What can hang from each mark:
vako: kilelon
molab: zove
pugum: kilelon zilet
sekem: kilelon
pifud: mulit
padis: basag fuvi lideg
roko: pifud
fuvi: kilelon padis
zove: bape molab
bape: kilelon
tezu: lideg
lideg: padis
kibem: pugum roko
mulit: pifud
kilelon: bape pugum sekem vako

Every row comes from one small tree of marks. Brackets hold a mark, then the marks that hang from it, in alphabetical order. Every link used is in the known rows. Which tree was each row made from?
(in the rows, 128 means zero)
Known rows:
(vako (kilelon bape (pugum zilet) sekem)): [128 113  44  87 165 104 120 136  71 117 173  83 121 109 123 121 135 115
 144  87 177 132 106  53 109  93 122 135 144  89 105 107 136]
(lideg (padis basag)): [133 109 137 128 167 131 115 115 117 118 119 117 147 114 147 154 115 127
 119 176 127 136 117 139 121 130 107 134 122 136 121 121 128]
(molab zove): [120 120 118 114 143 105 121 122 138 147 116 130 129 103 115 125 120 142
 149 117 152 140 125 123 121 131 131 117 118 105 122 121 135]
(lideg (padis basag (fuvi (kilelon bape vako)))): [128 102  67 112 157 118 112 100  94 123 167 103 169 116 167 160 111 126
 145 173 108 139 120  91 100 133  83 151 138 115  97  71 128]
(kibem roko): [126 142 123 122 145 127 129 151 142 145 126 135 118 118 112 114 113 115
 146 118 137 144 102 118 133 140 130 128 129 117 144 113 101]
(sekem (kilelon bape pugum vako)): [123 111  15 110 169  90 119 115 103 135 189  86 156 116 119 118 116 115
 115  85 149 129  91  68 117 125 113 120 130  87 111  89 132]
(kilelon bape (pugum zilet) sekem): [138 118  43 121 165 110 115 149  64 126 175 103 113 107 119 119 117 121
 135 107 160 122 105  69 108  92  93 133 134  96 125 104 136]
(lideg (padis (fuvi kilelon))): [116 118 110 100 113 131 119 101 124 119 130 127 132 112 112 159 131 131
 149 159 121 138 123  89 112 135 100 146 129 121 100  69 107]
(kibem (pugum (kilelon vako)) roko): [145 140  62 130 159 124 138 114 146 131 152 126 143 127 123 116 114 104
 181  93 173 147  83 118 139 143 127 135 146 113 137 108 112]
(zove (bape (kilelon (pugum zilet) sekem vako)) molab): [124 112  22 104 169  95 108  70  76 109 192 112 142  94 133 130  88 140
 133  77 207 120 121  80 101  71  80  97 115  86 127 119 174]
(kilelon bape pugum sekem vako): [130 125   4 117 173 101 116 120  91 127 208  95 145 116 124 116 112 119
 120  99 143 123 101  74 111  91 104 127 117  95 122 102 144]
(tezu (lideg (padis basag fuvi))): [131  80 132 155 111 136 106 106 114 106 151 141 131 112 160 175 119 126
 102 201 121 127 122 118 112 117  96 139 135 131 120 124 113]
(fuvi (kilelon sekem vako) (padis basag lideg)): [129  91  84 121 149 112 109  47 131 121 200  48 165 106 173 195 130 136
 116 143  97 147 121 118 140  74  95 110 124 121 107  92 143]
(fuvi (kilelon (pugum zilet) sekem) (padis basag lideg)): [134  84  92 125 144 122 102  92  78 108 200  49 133  98 164 197 134 138
 120 146 119 144 110  95 135  60  69 113 154 118 108  90 135]
(lideg (padis basag (fuvi (kilelon bape pugum sekem)))): [126 109  52 110 164  97 109 121  63 113 187  81 129 107 157 153 110 131
 133 166 114 128 119  74  98  87  83 145 151 109  97  67 124]
(mulit pifud): [ 86 126 102 117 160 129 121 129 160 137 120 137 135 116 108 112 113 111
 135 127 152 138 114 123 133 136 126 127 127 129 126 117 100]
(pifud mulit): [143 121  99 115 144 128 124 119 163 140 111 133 128 117 109 111 117  88
 139 129 140 137 118 108 129 136 131 123 128 122 134 115 105]
(kibem (pugum zilet) roko): [145 141 106 130 138 142 127 158 110 135 119 122 112 120 114 115 114 102
 176 114 171 148  80 117 127 139  88 138 159 121 169 109 104]
(kilelon (pugum zilet) sekem vako): [135 119  29 121 162 139 109  81  86  99 207  89 150 111 116 128 123 117
 134 106 152 125  91  69 124  85  74 124 115 101 125 107 133]
(roko pifud): [110 135 101 117 149 123 118 129 135 143 116 129 129 117 110 108 120  79
 153 121 154 132 117 107 133 141 133 131 119 116 120 117 102]
(pugum zilet): [135 115 118 123 142 146 116 126 111 128 117 126 128 108 110 128 128 121
 153 128 156 135 110 101 126 134 106 132 122 114 125 116 125]
(kibem (pugum kilelon zilet)): [153 115  93 131 150 135 129 122 114 126 108 125 120 112 114 124 131 116
 195 111 197 139 100 108 132 138 118 140 148 114 117 114 129]
(lideg (padis fuvi)): [122 124 118 126 115 133 118 110 123 114 128 154 126 114 119 160 122 126
 126 171 127 120 116  99 112 132 109 149 124 130 121 102 109]
(tezu (lideg (padis basag (fuvi (kilelon bape))))): [125  72 101 128 118 110 109 132  96 128 154 118 132 112 165 169 119 129
 124 181 118 144 134  99  98 124  90 144 149 114 100  85 118]
(kilelon bape (pugum zilet) sekem vako): [138 117   7 120 169 116 112 116  66 116 208  94 145 113 127 124 114 115
 129 101 156 123  97  61 108  90  77 132 125  93 124 101 143]
(zove bape): [127 105 113 116 152 110 121 133 123 152 114 130 127 106 120 122 112 134
 139 108 174 128 134 117 108 128 138 110 120 112 123 137 148]
(padis basag (fuvi (kilelon bape)) lideg): [126  88 107 137 126 110 107 147 114 147 152 106 116  99 178 162 115 133
 151 156 103 144 130  89 116 129 117 131 155 104  93  93 127]
(lideg (padis basag (fuvi kilelon))): [124 106 125 113 142 133 112  98 110 116 131 105 143 107 149 161 123 133
 153 187 109 142 123 108 116 131  97 144 138 127  96  79 112]
(molab (zove (bape (kilelon pugum vako)))): [111 101  48 100 164  83 111  92 107 131 176 140 159  96 123 129  97 155
 130  73 199 134 124 102  99 106 107  84 118  91 125 128 150]
(kibem (pugum (kilelon vako))): [146 121  54 127 160 126 131  94 142 126 142 119 153 118 120 121 127 115
 178 101 180 140  95 113 136 139 129 132 132 111 116 111 136]
(padis basag lideg): [132  95 141 153 141 131 107 129 139 130 139 114 126 102 166 159 117 129
 121 150 119 140 119 128 135 124 126 114 129 122 116 140 134]

Write each row's tree:
[131 104  17 114 165 107 116 111  78 123 190  85 155 115 120 125 119 111
 125  87 163 127  88  54 114 123  85 126 136  86 115  89 131]  (sekem (kilelon bape (pugum zilet) vako))
[118  97  89 109 113 124 116  78 147 132 177  94 163 111 136 194 140 132
 118 123 112 151 117 106 138 113 100 114 124 122 110  85 134]  (fuvi (kilelon vako) (padis lideg))
[149 111  31 124 174 106 126  87 100 122 175 113 142 115 132 130 119 120
 160  95 172 124 121  72 118 106 116 141 115  91  96 107 143]  (pugum (kilelon bape sekem vako) zilet)
[117 121  86  98 162  71 120  93 123 142 125 127 112  91 128 120  90 149
 140  88 193 124 148 117 107  86 138  96 103  97 125 127 169]  (zove (bape (kilelon sekem)) molab)
[116 108  56  99 166  68 115  50 130 135 167 124 150  95 127 128  96 157
 136  71 192 130 145 111 101  87 120  89  91  92 126 130 152]  (molab (zove (bape (kilelon sekem vako))))
[117 115  71 100 159  92 117  87 129 140 136 141 152  98 134 126  90 142
 139  90 193 131 134 117 108 120 123  95 103  99 126 126 172]  (zove (bape (kilelon vako)) molab)
[119 128  24 107 170 111 110  70 117 106 202 112 151 105 107 120 116 129
 127  92 155 131  98  83 131  86 104 107  98 101 122 100 122]  (bape (kilelon pugum sekem vako))
[147 112  54 125 166 130 123  54 119 105 173 108 147 112 121 133 128 121
 164 102 169 127 115  81 133 103 113 134 104 100  96 111 132]  (pugum (kilelon sekem vako) zilet)
[123 120  48  92 158 118 120  62 138 125 174  69 159 113 110 119 130 127
 159  98 128 146 117  89 130 106 107 121  97  98 100  78 130]  (fuvi (kilelon sekem vako))
[112 108  26 100 172  68 111  66 104 123 199 118 150  93 124 127  95 157
 126  66 196 127 128  94  98  74 106  84 107  86 125 127 153]  (molab (zove (bape (kilelon pugum sekem vako))))
[123 109  88  90 149 141 117 128  92 109 149 100 135 108 111 127 148 116
 152 103 177 142  95  69 125 123 121 127 146 101 104 114 125]  (vako (kilelon (pugum zilet)))
[128 106  65  91 152 113 117 155  59 143 158  90 138 109 116 155 135 130
 146 125 151 144 105  80 115 106  80 130 159 111 113  62 135]  (fuvi (kilelon bape (pugum zilet)) padis)
[121 100  29 103 168  85 106  61  79 111 199 116 149  92 125 135  97 153
 135  67 209 127 125  81  94  72  77  89 113  83 128 126 151]  (molab (zove (bape (kilelon (pugum zilet) sekem vako))))
[136 113  28 122 162 131 111 142  69 125 186 117 153 115 125 126 116 114
 135 110 160 130  92  68 109 122  79 132 136  98 125 103 141]  (kilelon bape (pugum zilet) vako)
[125  86 141 123 136 120 112 108 131 139 144  78 142 102 166 193 134 140
 126 159 105 154 124 133 142 109 112 112 145 131 106  98 134]  (fuvi kilelon (padis basag lideg))
[123  86 111 123 141 120 106 122 106 129 178  73 142 100 162 192 134 139
 115 153 110 151 108 116 140  95  98 107 160 126 105  93 134]  (fuvi (kilelon pugum) (padis basag lideg))
[127 152  84 128 154 112 140 147 143 146 117 138 112 129 118 100 110  63
 197  95 189 144  94 117 142 150 141 142 161 116 134 113  81]  (kibem (pugum kilelon) (roko pifud))
[130 107  44 109 164 103 113  73  90 114 189  79 161 115 168 159 110 127
 139 165 105 132 125  84  99  98  80 150 127 110  97  67 129]  (lideg (padis basag (fuvi (kilelon bape sekem vako))))
[126 112  46 110 164  89 124  99 128 145 157  93 157 118 122 118 117 116
 127  91 145 132 107  86 119 139 127 126 115  93 112  93 132]  (sekem (kilelon bape vako))
[129  93  86 135 132  95 108 119 110 136 173  84 107  97 180 160 113 135
 146 147 100 136 135  81 116  95 116 130 145  99  94  91 130]  (padis basag (fuvi (kilelon bape sekem)) lideg)
[112 104 115 100 153  74 118 110 129 153 110 154 128  90 119 127 100 160
 147  87 199 137 147 126 101 121 138  90 113 100 125 135 145]  (molab (zove (bape kilelon)))
[132  78 134 146 135 130 110 115 119 112 141 126 142 117 151 166 121 126
  93 177 132 140 122 138 118 122  99 127 123 131 125 133 125]  (tezu (lideg (padis basag)))
[124  84  75 123 147 127 104  88 109 118 211  64 174 107 170 195 131 135
 110 147 105 151 100 109 140  94  82 106 149 121 106  89 141]  (fuvi (kilelon pugum vako) (padis basag lideg))
[131  94 150 148 137 123 111 116 130 135 143 107 135 104 172 194 124 135
 101 172 112 136 118 142 141 105 121 115 140 140 128 130 138]  (fuvi (padis basag lideg))
[121 103  82 107 124  80 121 119 122 152 167  83 118 106 139 184 131 137
 117 116 117 141 136  98 122  84 116 122 133 113 110  82 140]  (fuvi (kilelon bape sekem) (padis lideg))
[119 102  64 104 163  79 109  94  76 122 166 126 118  87 117 130 100 158
 142  74 213 127 133  89  95  73  94  91 123  87 128 130 145]  (molab (zove (bape (kilelon (pugum zilet) sekem))))
[146 112  67 124 170 101 129 122  98 132 140 122 110 108 125 125 121 125
 166 103 176 123 129  79 117 107 132 142 123  96  95 109 136]  (pugum (kilelon bape sekem) zilet)
[111 109  63  99 167  62 113  98 102 134 165 125 119  88 117 123  98 160
 131  72 199 128 137 102  98  75 122  84 116  89 125 130 147]  (molab (zove (bape (kilelon pugum sekem))))
[146 114  88 125 160 122 126  87 116 116 139 115 115 106 114 129 132 126
 169 108 173 125 123  89 133 103 129 136 115 103  94 114 126]  (pugum (kilelon sekem) zilet)
[120 113  37 111 160 113 116  79 122 117 188  81 163 114 109 121 125 117
 118  91 145 131  85  77 133 121 111 113 120  95 110  94 123]  (sekem (kilelon pugum vako))
[127 113  38 102 131 110 112 121  51 105 187 101 118 110 122 157 121 127
 141 139 139 125 115  43  90  91  59 154 149 101 103  58 116]  (lideg (padis (fuvi (kilelon bape (pugum zilet) sekem))))
[141 119  28 120 179  91 132  92 126 135 174 113 143 116 131 122 117 123
 152  93 158 124 124  85 121 107 144 135 108  94  92 107 144]  (pugum (kilelon bape sekem vako))
[122 120  72  84 164  87 129 126 121 141 140  90 122 113 125 115 134 119
 147  90 159 136 125  82 115 109 164 133 122  95 103 112 138]  (vako (kilelon bape sekem))
[124 113  57  87 154 103 124 111 112 156 158  90 171 117 126 154 131 130
 142 121 129 148 117 102 120 121 105 129 127 113 111  64 142]  (fuvi (kilelon bape vako) padis)
[124  88  77 136 131 111 101 160  89 136 185 101 116  98 176 160 115 132
 140 150 108 141 115  71 115 115 104 127 169  99  92  90 127]  (padis basag (fuvi (kilelon bape pugum)) lideg)
[144 142  98 129 153 118 140 148 144 143 118 135 113 121 115 111 117 109
 187 100 179 148  92 126 138 144 143 137 155 117 138 111 105]  (kibem (pugum kilelon) roko)
[127  84 120 122 144  97 115 142 111 157 146  86 137 104 176 188 126 138
 123 153 108 153 130 124 126 111 115 119 153 123 106  93 145]  (fuvi (kilelon bape) (padis basag lideg))
[121 113  52 110 164  83 121 148 100 145 155  96 125 110 113 114 119 120
 121  92 153 128  99  76 117 125 129 121 138  92 110  93 126]  (sekem (kilelon bape pugum))
[140 149  28 130 163 122 133  83 118 115 174 106 134 130 128 109 108  55
 195  82 195 135  87  89 136 113  95 146 147 106 138 107  88]  (kibem (pugum (kilelon sekem vako) zilet) (roko pifud))
